Every row comes from one small tree of marks. The marks that hang from a mark follow it in brackets, in alphabetical order. Every link used is in the known rows. Which tree was each row made from?
Known rows:
D[N]: [  7.5  -4.0  -1.9  -8.4 -17.7   6.6  -5.5 -12.8  18.1   0.6 -17.6  -2.5
 -36.0   0.8  11.2   5.6   5.6   1.6  -2.3  -3.9]
C[X[A[N[L] V]]]: [ -4.7  -1.9  -6.9 -19.9  -0.6 -22.0  -3.9   1.5   0.5  -6.6  -5.5   2.3
  33.0   0.5  -9.7   3.8   3.8  -1.8  -3.9   9.6]
C[X[A]]: [  1.0   7.3  -7.5  -7.0  -4.6 -10.8  -7.8  -3.8  15.0  -3.6 -45.0  -9.5
  -2.9 -22.6  20.4  -7.1   3.9  -1.8  -9.0   1.2]
N[A[V X] L[H]]: [-14.5 -11.2  -4.0   8.4  24.9  -1.2   9.7  10.1 -16.1   9.7 -16.2   5.6
  46.2   8.5  -6.3  -0.1   2.1   5.7 -10.7   7.5]
L[H N[A[X]]]: [-13.1  11.7  -5.3   7.6  16.4  39.7  -8.3   7.6 -12.4  12.5 -47.3   2.2
 -17.2  -1.7   3.8  -7.1  -6.4   9.6 -24.1  -2.9]
L[H N]: [ -2.8  14.1  -1.7   3.7  -2.6  25.9  -5.4  -2.8  -3.3   8.3 -52.0   3.9
 -35.6   6.3   5.7  -4.7  -2.3  -0.7 -15.3 -15.6]
C[X]: [  8.6   5.7  -9.0  -2.8 -18.3  -7.8   3.3  -2.5  11.9  -3.5 -30.8  -9.3
 -13.6  -0.5  14.5  -1.3   2.9   2.7  -2.1  -1.7]
D[M[C] N[A]]: [  7.8   5.7  10.2   1.1  -8.1  -2.5  -5.9   0.1   9.9  -8.5  44.5  -8.7
 -34.8 -21.1   3.0  -6.1   0.2   1.8  13.0   1.5]
D[M[C[X]] N[L]]: [ 17.8  10.0   3.4  -3.5 -26.5 -38.2  -1.5   5.5  -5.4  -2.4  70.6   5.5
 -34.6   7.4 -11.5  -0.7  -1.1   0.1  22.8   3.0]
D[M[C[X]] N]: [ 19.4  21.9   7.4  -4.8 -27.9 -27.0  -0.3   0.4   4.7   7.2  52.5  -6.5
 -55.5  11.9   4.7  -8.2  -1.2  -0.5  21.0   3.0]
C[X[A[N V]]]: [ -3.7  10.6  -3.4 -21.6  -2.8  -9.7  -2.5  -3.1  10.0   3.4 -25.8  -8.9
  10.0   5.2   6.8  -3.0   3.8  -2.9  -6.1   8.9]
N[A L]: [ -4.6 -24.0 -10.9   5.0   5.5   5.1  -3.2   1.7   6.5 -29.9 -17.9   0.1
  28.9 -36.9  -2.0   7.7   4.4   5.7  -7.7  -2.5]
L[N[A]]: [ -5.9  -2.3 -11.0   0.9  -0.9  32.3 -10.9  -2.3  12.0 -14.5 -55.6  -6.5
 -14.1 -24.3   4.8  -1.0   0.0   8.1 -14.7  -8.5]
M[D]: [  9.2  -9.9   0.0  13.7  -2.8   7.1   9.8 -13.4  13.7  -8.0 -17.3  -9.3
  20.2  -2.8  16.0   2.9  -2.2 -10.1   8.9  -9.6]
L[H N[A[V X]]]: [-15.5  10.4  -4.5   4.0  18.6  25.6   1.7   5.6 -10.8  25.0 -51.7  -2.9
   0.5  21.3  -0.2  -9.0  -2.1   7.6 -17.4   1.0]
A[N[L] V X]: [ -7.0  -9.5  -2.4 -14.5   0.8  -7.8  14.4   0.1  -3.5  16.8  11.6  12.9
  36.3  25.0  -7.7  15.1  -1.4   2.5   5.6  11.1]
D[M]: [  8.3   2.9  10.7   4.1 -11.8 -14.9   9.5  -8.8  14.8  -1.1  -0.5  -8.6
 -24.2   0.6  16.9   3.5   6.3  -4.8   8.7  -3.8]
A[N V X]: [ -5.5   3.4   1.4 -16.9  -2.4   2.9  16.3  -5.4   5.9  26.7  -6.9   1.1
  15.8  29.0   8.7   8.0  -1.4   1.3   2.5  10.4]
L[N]: [  0.3   4.2  -8.0  -3.6 -14.1  18.3  -3.1  -9.3  13.7   3.0 -53.2   0.2
 -27.9  -2.3   9.4   1.7  -0.7   1.3  -4.9 -11.9]
D[M N[A L]]: [  5.6 -17.2   3.4   4.0  -4.2  -8.9  -9.7  -0.1   3.6 -26.5  31.8  -0.9
 -20.8 -14.7 -13.9   9.3   8.5   4.8  -1.7   2.4]

Which tree is each row?
[ -9.4   1.3   4.4 -20.1   4.4   1.3  -1.1 -10.7  17.2   4.1 -28.3  -5.1
  19.4  -4.4  10.7   1.8   4.9  -6.8  -4.6   4.1] : X[A[N V]]
[ -3.3  -2.3   2.3  -3.3   4.2  12.7  -3.4   4.3 -15.5 -12.0  11.1  13.7
   5.8  -1.6 -10.9  10.5  -2.2  -1.5 -12.8  -5.1] : A[N[L[H]]]
[-13.7  -1.8   5.6 -11.0  18.3  -2.1  -5.0   0.6 -10.5   0.4 -10.1  10.6
  32.6   0.1  -9.7   2.6   3.2  -7.9 -12.2   1.9] : X[A[N[L[H]] V]]
[  4.5  22.5   9.7  -5.4  -6.9 -45.6   8.9  -0.2  10.4  16.1  13.0 -13.2
   1.9  -0.3  14.0 -18.3   2.3  -9.4  22.9   7.1] : D[M[C[X[A[V]]]]]
[ -8.5  -3.8 -10.2  -2.2   0.5  18.2  -0.4  -4.8  14.1  -2.7 -60.8 -10.8
   2.2  -1.9   0.6  -3.4   4.0   5.6  -8.4  -4.5] : L[N[A[V]]]
[-11.6 -10.0  -5.6  10.8  23.2  12.7  -1.2  12.2 -17.9  -3.6 -10.2   9.5
  29.1 -14.0  -3.3   1.8  -1.6   7.2 -16.1   3.1] : N[A[X] L[H]]
[ -6.0  -3.8   3.5  -6.5   5.5  -1.5   6.8   1.9 -13.4   0.2   5.0  10.7
  23.8  21.0 -15.0   8.6   1.6  -3.3  -6.2  -1.0] : A[N[L[H]] V]
[ 18.2  -3.9  -7.0   6.3 -16.6 -16.7  -1.8   2.2  -7.1  -8.6  53.9   4.6
   8.9   3.9 -12.7  -0.7  -9.4  -5.3  24.5  -2.3] : M[C[X] D[N[L]]]
[-10.4 -14.4  -3.2   9.3  19.1  -1.3   4.2   6.1  -9.1 -12.0 -23.2  -0.5
  41.2  -5.7 -10.7  -0.8   6.9   1.5 -11.8  -1.4] : N[A[V] L[H]]
[  3.3 -17.9   4.1   0.5  -2.0 -22.5   1.1  -2.1   4.9 -13.5  26.3  -5.5
  -2.1   8.4 -17.4   7.8  12.4   2.6   5.1   6.6] : D[M N[A[V] L]]
[  7.2  24.0   8.2  -2.2  -8.3 -31.8  -1.5   2.0   8.3   3.0  19.4  -9.0
 -15.6 -21.3  18.3 -15.9  -1.2  -7.5  17.3   2.8] : D[M[C[X[A]]]]
[ -8.9   7.7  -5.6   9.0  10.8  40.0 -13.3   3.7  -5.3  -9.6 -53.4  -3.7
 -22.1 -14.4   0.2  -7.6  -1.7   5.7 -25.5 -11.9] : L[H N[A]]
[ -9.8   0.3   3.2  -7.4  12.0  -1.5  12.1   5.8 -21.4  22.0  12.8  16.0
  28.6  34.7 -11.7   9.2  -3.1   0.3  -5.2   7.4] : A[N[L[H]] V X]
[  8.8 -13.3   2.6  16.3   3.3   6.0  -5.1  -4.4 -13.6  -9.1  19.1   7.6
   3.2  13.9 -13.0   6.1  -1.5  -8.3  -1.3  -9.8] : M[D[N[L[H]]]]
[-12.4   0.7  -9.0  -3.2   7.1  17.6   5.3  -0.8   6.6  19.6 -53.7  -5.1
   6.6  11.3   4.2  -2.8  -0.6   9.3  -7.5   4.2] : L[N[A[V X]]]
[  2.7 -20.1  -0.8  21.1  16.6  20.2 -12.4   2.0 -15.0 -25.8  16.7   0.8
  16.4  -7.5 -18.0   3.1  -0.9  -2.3 -10.7  -6.5] : M[D[N[A L[H]]]]
[-11.0 -21.6  -9.9   0.7  13.2  -7.8  11.4   4.2   1.0   3.9 -16.4   1.6
  52.9  -2.7  -2.7   6.0   3.8   7.6  -0.4  10.3] : N[A[V X] L]
[  4.1  -4.0  -0.4   9.0   7.2  20.1  -1.2   1.1   1.2   6.7  37.1  -3.8
  15.0  -9.9   6.1  -5.6 -12.3   0.8  14.7   4.6] : M[C D[N[A[X]]]]
[ -7.3   1.9   1.7  -3.8   9.8  13.4   1.1   8.2 -22.7   9.5  18.8  20.5
   9.4  12.3  -7.3  10.7  -7.1   2.0 -11.3   3.4] : A[N[L[H]] X]
[  3.9   9.2   9.8  -0.3  -1.0  -1.3  -0.9   4.9   2.2  13.3  52.5  -3.0
 -28.6  -6.2   6.9  -5.7  -4.1   5.8  13.9  10.2] : D[M[C] N[A[X]]]
[ 13.4  12.4  13.7  -3.6 -21.0 -15.5   1.3  -6.1  11.4   8.2  47.8  -2.8
 -48.4   0.1   8.3  -3.4  -0.3  -4.5  21.8  -2.1] : D[M[C] N]
[  2.4  -6.8   8.6  10.8   7.7  -1.2 -12.1   6.8 -13.7 -19.7  30.9   1.7
 -27.6  -3.6 -17.4   2.8   6.7   2.7 -12.4  -1.1] : D[M N[A L[H]]]
[  9.1   9.5  14.9   6.2  -6.4 -19.7  -1.7   4.9 -15.6   4.4  68.1  13.2
 -32.3   6.1 -11.4  -2.7  -2.0  -5.6  14.0  -4.5] : D[M[C] N[L[H]]]
[ 14.2  -1.0   4.3   6.1 -11.4   5.9   1.1 -10.6  10.0   2.6  32.1  -3.1
  -3.7  -3.9   7.4  -3.1  -8.0  -9.6  23.1  -6.8] : M[C D[N]]
[ 15.0   9.3  -3.5  12.0 -11.5  -9.5  10.4  -0.7   3.5  -2.3  19.2  -9.8
  18.3  -4.1  11.4  -9.8 -11.1  -8.0  24.0  -5.4] : M[C[X] D]
